(in the rows, 128 means zero)
Known rows, with every step that occurs
reze-rudol: [123 106 186 121 116 133 158 125 112 126 105  85 110 132 134 119 143 138]
reze-rudol-numetig: [ 68 121 141 105  70 140 131 110 103 124 104  61 111 140 137 108 125 173]
reze-rudol-numetig-varan: [ 33 120 117  96  90 140 141 125  53 127  78  86  88 145 136 112 100 141]
bubu-kuguram-reze-rudol-numetig-varan: [ 63 120 102 118  92 135 111 126  21 122  22  99  71 164 148 106 115 152]
numetig-rudol-reze: [ 91  95 116 167  81  97 149 128 108 106 122 180 111 145 137 117 108 103]
kuguram-bubu: [153 107  98 166 130 133 131 132 105 134 108  91  99 140 112 123 132  97]
kuguram-bubu-rudol-reze-varan-numetig: [ 92 112 104 126 115 101 156 118 133 120  94 156  42 135 149 117 105 131]
kuguram-reze-rudol-numetig-varan-selu: [ 58 121 141 100 132 131 171 146 109 117  47 112  94 157 146 119 109 137]
numetig-rudol: [111 101 116 150 114 100 163 138  92 120 114 149 117 143 115 121 111 103]
bubu-rudol-reze-kuguram: [137 119 114 156  95 135 126 123 109 108 100 170 113 137 170 109 134 123]
rudol-numetig-varan-selu: [ 62 148  85 104 122 126 158 135 126 121 115 142 115 143 143 127  99 134]
varan-reze-kuguram: [136 133 144 140 167 143 131 145 116 110  77 162 140 127 160 118 145 121]
reze-kuguram: [138 131 144 137 133 147 110 148  91 119  82 135 153 129 149 118 148 129]
bubu-rudol: [149 122  92 132 119 121 161 106 136 131 142 132  90 132 130 124 117 121]
bubu-kuguram-reze-rudol-numetig-varan-selu: [ 89 132 113 120 112 125 151 135  81 115  42 123  82 164 159 113 125 153]
bubu-rudol-reze: [127 115  95 150  87 116 146  99 147 115 148 166  85 136 151 119 113 119]
reze-varan: [ 71 120 148 108 126 143  81 126 161 129  88 127 110 141 131 121 124 153]
rudol-numetig-varan-reze-kuguram: [ 60 142  97 118 147 150 120 144  66 110  53 158 121 137 163 112 113 126]

Rows
[180 106  78 172 126 140 148 126  89 129  87 107  83 144 132 111 136  95] -> reze-kuguram-bubu-rudol
[ 76 121  27 137 139 130 167 111  90 125  90 129  44 149 133 116  84  95] -> kuguram-bubu-rudol-numetig-varan-reze
[ 90 130 107 121 178 126 162 135 111 120  98 175  95 131 140 132 103  93] -> numetig-varan-reze
[ 76 138  72 121 140 145 146 128  73 112  62 160  93 141 163 109 105 120] -> bubu-rudol-numetig-varan-reze-kuguram
[122 109 184 123 149 130 180 122 139 117 101 113  97 129 146 120 141 129] -> varan-reze-rudol
[160 110 112 173 135 148 114 151  75 126  67 100 120 141 131 114 149  98] -> reze-kuguram-bubu
[109 119  33 144  80 133 133  97 103 133 121  75  70 150 119 109 104 133] -> kuguram-bubu-rudol-numetig
[ 64 109 158 106  94 141 116 125  94 121  45  61 105 153 134 106 124 167] -> kuguram-reze-rudol-numetig
[ 86  93  96 155  91 136 100 104 159 122  92 137  50 157 139 110 114 121] -> kuguram-bubu-rudol-reze-varan
[134  82 100 205  95 124 130 150  58 109  62 142 106 155 138 104 132  79] -> numetig-rudol-reze-kuguram-bubu
[ 93 110 126 129 130  76 146 148  65 113  29 182  74 154 139 115 114 143] -> bubu-kuguram-reze-varan-numetig-rudol
[ 52 133  42 104  96 131 144 109  72 130 108 126  75 146 132 117  79 128] -> bubu-rudol-numetig-varan
[ 62 132 153  96 120 103 130 130 141 113  98 178  91 122 159 124 110 158] -> rudol-reze-varan-numetig
[119 121  46 150  83 147 120 111  78 127  87  80  87 152 135 101 118 134] -> reze-kuguram-bubu-rudol-numetig
[114 123  45 153 112 144 136 109  99 119  85 103  76 150 144 102 116 127] -> varan-reze-kuguram-bubu-rudol-numetig
[111 107 106 154 112 126 143 115 210 116 108 153  63 157 149 117 122 122] -> kuguram-bubu-rudol-reze-varan-selu
[ 62 133 127  98 112 130 181 134 116 119  98 111 100 145 147 120 110 141] -> reze-rudol-numetig-varan-selu
[157 105 172 146 118 127 126 129  77 120  39 100  88 154 148 111 160 151] -> bubu-kuguram-reze-rudol
[119  93 204 124 139 134 146 141 105 123  40  86 105 147 131 117 143 132] -> kuguram-reze-rudol
[ 65 110 139 108 130  83 176 146  98 117  84 170  92 135 127 122  98 132] -> reze-varan-numetig-rudol
[ 36  90 137 142  85 116 100 126 139 109  83 175  93 156 138 111 106 129] -> numetig-rudol-reze-varan
[159 113 111 176 167 146 133 147  96 118  63 125 109 139 142 114 146  90] -> varan-reze-kuguram-bubu
